Every row comes from one small tree of marks. The marks that hang from a mark follow it in brackets, in alphabetical order. Every link used is in the known rows. Which tree was each row made from?
Known rows
K{H}: -2.10  4.04  3.76  -0.37  1.17  0.03  -1.33  0.46  0.71  -1.63  -0.76  0.70  2.56  4.41  3.03  -2.10  -1.47  0.41  1.14  -1.52  0.61
D{K{H{G}}}: 0.49  0.41  0.24  -0.30  2.52  2.70  -0.83  -0.15  1.67  -0.01  -0.31  0.16  0.08  1.17  -0.42  -0.61  -1.19  -0.19  2.54  -2.44  4.34
D{K}: -1.99  0.54  1.87  -1.68  -0.80  3.69  0.04  3.63  -0.43  -2.20  0.68  1.13  0.30  2.44  2.62  -2.53  -1.79  -0.74  4.55  -1.65  3.69
G{H}: -1.03  1.87  2.69  -0.22  1.99  -0.17  -1.56  1.49  0.38  -1.43  -0.89  0.32  1.43  2.06  4.14  -2.67  -0.61  0.51  1.73  -0.71  0.40
U{J{G}}: -0.99  4.17  -0.47  0.00  -3.36  1.43  -1.20  1.30  0.21  -2.78  -0.90  0.72  -2.87  2.67  1.86  -1.13  0.26  -1.72  2.43  -2.02  -0.34
J{U}: -2.35  1.95  3.56  -1.29  -0.96  1.98  -0.06  2.71  2.28  -3.12  0.59  0.13  1.77  1.75  2.68  -2.78  -1.03  0.65  4.01  -0.52  1.05
A{D{K{H}}}: -2.14  0.12  0.18  -0.42  0.25  1.88  2.01  1.01  -0.06  -1.11  1.18  0.09  2.23  1.64  1.06  -0.25  -2.04  -1.81  1.23  -1.04  2.04
K{D H{A G}}: -0.39  -0.28  -0.43  -1.10  -1.05  -0.12  -1.80  -1.28  -0.71  1.40  -1.65  1.18  2.03  -1.18  -1.44  0.10  0.42  1.63  -4.29  -2.76  0.42
J{G{H}}: -1.04  2.16  -0.43  0.13  0.61  1.04  -1.91  0.26  0.87  -1.72  -1.33  -0.66  -0.11  0.11  3.93  -0.89  0.44  -1.22  0.92  -1.57  -2.62
A{D{K{H{G}}}}: -0.21  -1.52  -1.66  0.06  1.26  1.98  1.02  -0.23  1.63  -0.40  0.90  -0.50  0.95  -0.38  -0.64  0.70  -1.42  -0.57  0.32  -1.72  2.74
K{H{G}}: 0.03  2.45  1.73  -0.02  2.00  0.16  -2.21  -0.60  2.54  -0.70  -1.17  0.17  1.26  1.71  0.77  -0.86  -0.93  1.38  -0.01  -2.25  1.88
G{H{A{D} K X}}: 1.46  -2.87  -0.54  1.05  -0.34  -4.06  3.20  -0.71  -3.65  0.61  1.63  -0.73  -0.35  -1.59  0.78  0.94  0.98  -1.53  -3.99  2.62  -2.90
K{D}: -3.59  2.90  1.81  -1.78  -2.81  2.48  -2.73  2.30  -0.84  -1.41  -1.09  1.78  3.31  1.06  2.28  -2.47  -0.41  2.13  0.08  -1.71  1.52
U{J{G{H}}}: 0.28  3.17  -0.98  1.02  -0.24  -0.56  -1.18  0.01  0.31  -1.09  -1.34  0.07  -2.74  1.62  1.78  -0.74  0.96  -1.95  2.81  -0.80  -1.62
J{G{H{A}} U}: -0.06  -1.46  -0.86  -0.75  0.03  0.23  1.56  0.01  1.39  -1.50  -0.37  -0.95  -0.87  -2.30  2.36  -0.03  1.10  -2.18  1.14  -1.02  -4.68
H{A{D{K}} G X}: 0.85  -5.68  -1.66  -0.35  -2.25  0.47  2.87  1.21  -0.14  0.49  2.29  -1.38  -2.14  -2.71  -1.48  2.67  -0.43  0.30  -1.68  -0.58  1.83
H{G K{D} X}: 1.27  1.25  -1.23  0.43  -2.01  0.29  -1.47  -0.66  -1.31  1.51  -0.19  0.59  -0.17  -2.39  -2.72  0.34  1.77  2.87  -2.26  0.82  2.55
D{A}: -2.37  0.68  2.68  -1.65  1.12  2.30  -1.53  2.87  1.90  -2.50  0.42  1.67  0.95  4.15  3.29  -2.68  -3.56  0.89  2.67  0.26  2.13
G{H{X}}: -0.02  1.37  3.11  0.98  2.10  -1.78  -1.02  0.83  1.03  0.09  -0.03  -1.10  0.11  1.61  1.35  -0.27  -0.14  1.28  1.90  0.89  0.22
G{H{K{D}}}: -0.41  2.11  -0.43  -0.19  0.38  0.11  -1.37  -0.24  -3.22  0.65  -1.28  2.21  2.74  -0.69  1.10  -2.44  1.36  0.01  -0.93  0.85  0.20
K{D H{X}}: -1.66  3.28  2.38  0.57  -0.88  -0.66  -1.75  -0.86  0.17  1.38  -0.97  -0.04  3.08  1.72  -2.52  0.82  0.02  2.56  -0.48  0.44  0.73
D{A K{H{X}}}: 0.03  -1.02  1.75  0.17  3.94  1.53  0.48  0.54  1.88  0.93  1.50  -0.19  -0.51  3.93  -2.84  0.86  -3.00  -0.30  4.50  2.10  3.67
J{G U}: -1.93  2.20  0.54  -1.04  -2.01  3.04  0.12  1.51  3.07  -3.35  -0.19  -0.67  -0.15  -0.17  2.53  -1.47  -0.02  -1.06  3.73  -1.38  -2.12

Write each row's tree
2.33  -3.20  0.29  -0.05  1.55  -0.14  1.18  -0.90  0.36  2.31  0.55  -1.01  -2.41  -0.20  -3.46  2.35  -0.52  0.21  -0.53  -1.24  2.31
D{K{H{A G X}}}
2.00  -0.87  1.96  0.32  0.54  -2.61  -0.43  -1.61  1.18  1.25  -0.39  -1.09  -0.91  0.44  -1.68  1.79  -0.28  1.77  -2.81  -1.18  0.06
K{H{A G X}}
-1.62  0.98  -1.27  -1.21  -0.40  2.38  -1.41  1.37  -1.95  -0.71  0.27  3.34  1.99  1.31  0.49  -2.85  -1.38  0.79  0.30  1.86  2.17
H{K{D{A}}}
0.98  -1.94  -0.82  1.26  1.07  0.69  1.67  -0.94  2.13  1.13  1.56  -1.99  -0.43  -0.44  -3.57  2.91  -0.95  0.50  0.22  0.22  3.14
A{D{K{H{G X}}}}
-0.78  -0.50  0.95  0.81  0.30  0.11  2.32  0.23  0.54  0.30  1.86  -1.56  0.65  1.68  -1.81  1.85  -1.47  -0.83  1.28  0.79  1.94
A{D{K{H{X}}}}
0.51  0.27  0.50  1.19  0.92  -0.04  0.50  -0.60  4.01  -0.74  0.06  -2.74  -1.16  -1.99  -0.26  1.55  1.31  -0.37  3.43  1.41  -3.32
J{G{H{X}} U}
1.36  -1.19  -0.59  0.36  -0.98  -2.65  0.41  -0.79  -4.72  2.41  -0.13  0.91  0.32  -2.14  -1.43  0.09  2.18  0.42  -3.55  2.13  -1.59
G{H{A K{D} X}}
0.20  -2.03  -1.17  -0.22  0.07  -2.75  2.31  0.03  -4.14  -0.89  1.14  1.03  1.12  -0.91  3.56  -1.26  0.33  -2.45  -3.71  0.82  -2.81
G{H{A{D} K}}
1.41  2.31  -0.72  2.16  -0.48  -2.23  -0.95  -0.81  1.35  0.48  -0.40  -1.46  -4.17  1.40  -1.32  1.51  1.46  -0.95  2.93  0.94  -1.48
U{J{G{H{X}}}}
-0.90  -3.33  -2.56  -0.24  -1.48  -0.11  3.28  -0.25  1.16  -1.81  0.72  -1.67  -0.04  -3.92  2.28  1.22  0.88  -2.77  -0.95  -0.22  -6.27
J{G{H{A{D}}} U}
0.36  -5.06  -0.88  0.21  -0.08  -1.16  3.73  1.03  -1.50  1.09  2.33  -1.58  -1.06  -1.62  -0.74  2.09  -0.46  -1.48  -0.18  1.26  -0.34
G{H{A{D{K}} X}}
1.76  -1.38  -1.77  -0.13  -3.25  -1.23  -0.12  -0.77  -3.37  2.03  0.01  0.89  -0.98  -3.15  -3.00  0.79  1.98  2.07  -4.89  0.28  0.86
H{A G K{D} X}
0.79  -0.53  -1.26  0.70  2.62  -0.54  -0.78  -0.78  -1.54  2.54  0.34  1.14  0.54  -0.56  -2.64  -0.24  -0.02  1.19  0.06  4.71  0.67
G{H{K{D{A}} X}}
-0.40  1.04  -0.34  -0.01  1.25  1.76  0.21  0.26  3.20  -1.90  -0.64  -1.22  0.25  -1.43  2.23  -0.82  0.82  -1.43  3.30  -0.32  -3.24
J{G{H} U}
0.90  -1.00  -0.01  0.16  -1.47  -1.79  -1.17  -2.05  -0.01  2.96  -1.00  -0.23  0.75  -1.76  -4.24  2.66  0.76  2.85  -4.47  -1.01  0.20
K{D H{A G X}}
1.52  -1.12  -2.07  -0.17  0.15  -0.55  2.55  -0.93  -1.41  -1.37  -0.12  -0.01  -1.42  -2.82  2.21  -0.68  2.29  -3.46  -0.18  0.34  -5.22
J{G{H{A K}} U}
0.53  -1.84  -0.82  -0.85  5.10  3.20  -0.74  -0.17  3.40  0.25  0.42  1.21  -0.54  2.15  -1.83  -0.16  -3.29  -0.39  3.16  -0.30  4.91
D{A K{H{G}}}
1.09  -2.58  0.13  0.84  -0.71  -3.18  1.09  -1.67  1.08  1.16  0.61  -1.90  -0.16  -1.15  -1.76  3.10  -0.36  1.29  -4.75  -0.13  -1.28
K{H{A{D} G X}}
2.00  -0.27  -1.09  1.53  -1.45  -3.65  0.82  -0.73  -0.75  0.98  -0.27  -1.33  -5.26  0.36  -1.29  2.15  1.54  -1.95  0.17  0.31  -3.22
U{J{G{H{A X}}}}
0.72  1.91  0.01  1.25  0.20  -1.24  -0.82  -0.66  -2.80  2.02  -0.26  0.44  1.40  -1.21  -1.43  -0.46  2.05  0.92  -0.76  2.78  0.09
G{H{K{D} X}}
0.81  1.83  -3.15  1.64  -1.15  -0.25  -0.74  -1.91  -1.91  1.76  -1.00  -0.61  -0.39  -3.23  -1.43  0.97  3.15  -0.53  -1.90  1.85  -3.20
J{G{H{K{D} X}}}
-0.96  0.47  1.90  -0.04  -1.58  -2.33  -0.32  -0.90  -1.82  2.21  -0.56  0.05  1.97  0.50  -2.36  1.31  0.45  1.63  -2.83  0.01  -0.81
K{D H{A X}}
2.11  0.76  -0.98  1.70  1.10  -0.77  1.52  -1.66  0.85  -0.01  0.40  -1.99  -1.71  -2.55  -0.60  0.92  2.24  -1.74  2.38  3.16  -3.44
J{G{H{K X}} U}
-0.86  2.52  -0.13  -0.34  -0.10  1.38  -3.25  -1.14  1.25  0.93  -1.95  0.85  2.97  -0.37  -1.30  -0.33  0.07  2.50  -1.78  -1.95  2.00
K{D H{G}}
-2.07  -4.01  -0.47  -2.02  -2.93  1.93  3.16  3.12  -2.43  -2.16  1.85  0.45  0.18  -0.06  2.65  -0.57  -1.67  -2.15  -0.35  -1.88  1.17
H{A{D{K}}}
-0.42  0.20  -2.05  -0.37  2.62  1.10  -1.33  -0.23  -1.87  0.51  -0.25  2.73  1.83  0.05  0.03  -2.48  -0.42  -0.17  0.35  3.11  1.10
G{H{K{D{A}}}}
1.24  -2.25  1.60  -0.53  -1.88  -1.19  -0.45  0.69  0.87  -0.07  0.09  -0.77  -2.16  -0.23  0.02  0.93  -0.03  2.27  -2.07  -1.32  0.69
H{A G X}
0.66  0.26  -1.69  0.31  -1.33  -1.95  0.00  -0.04  -1.50  -0.47  -1.07  0.29  -4.01  0.60  1.67  0.08  1.41  -2.87  0.18  -1.33  -3.04
U{J{G{H{A}}}}
0.36  -0.44  1.56  -0.95  1.09  -1.08  -0.83  -1.06  0.69  -0.19  -1.06  0.64  0.29  1.05  1.06  -0.36  -0.71  0.69  -2.88  -3.00  0.07
K{H{A G}}
1.27  -0.94  -2.25  0.33  0.46  0.99  -1.93  -0.85  0.30  1.66  0.52  1.35  -0.62  -1.55  -3.83  0.47  -0.10  2.72  -1.38  3.15  3.11
H{G K{D{A}} X}
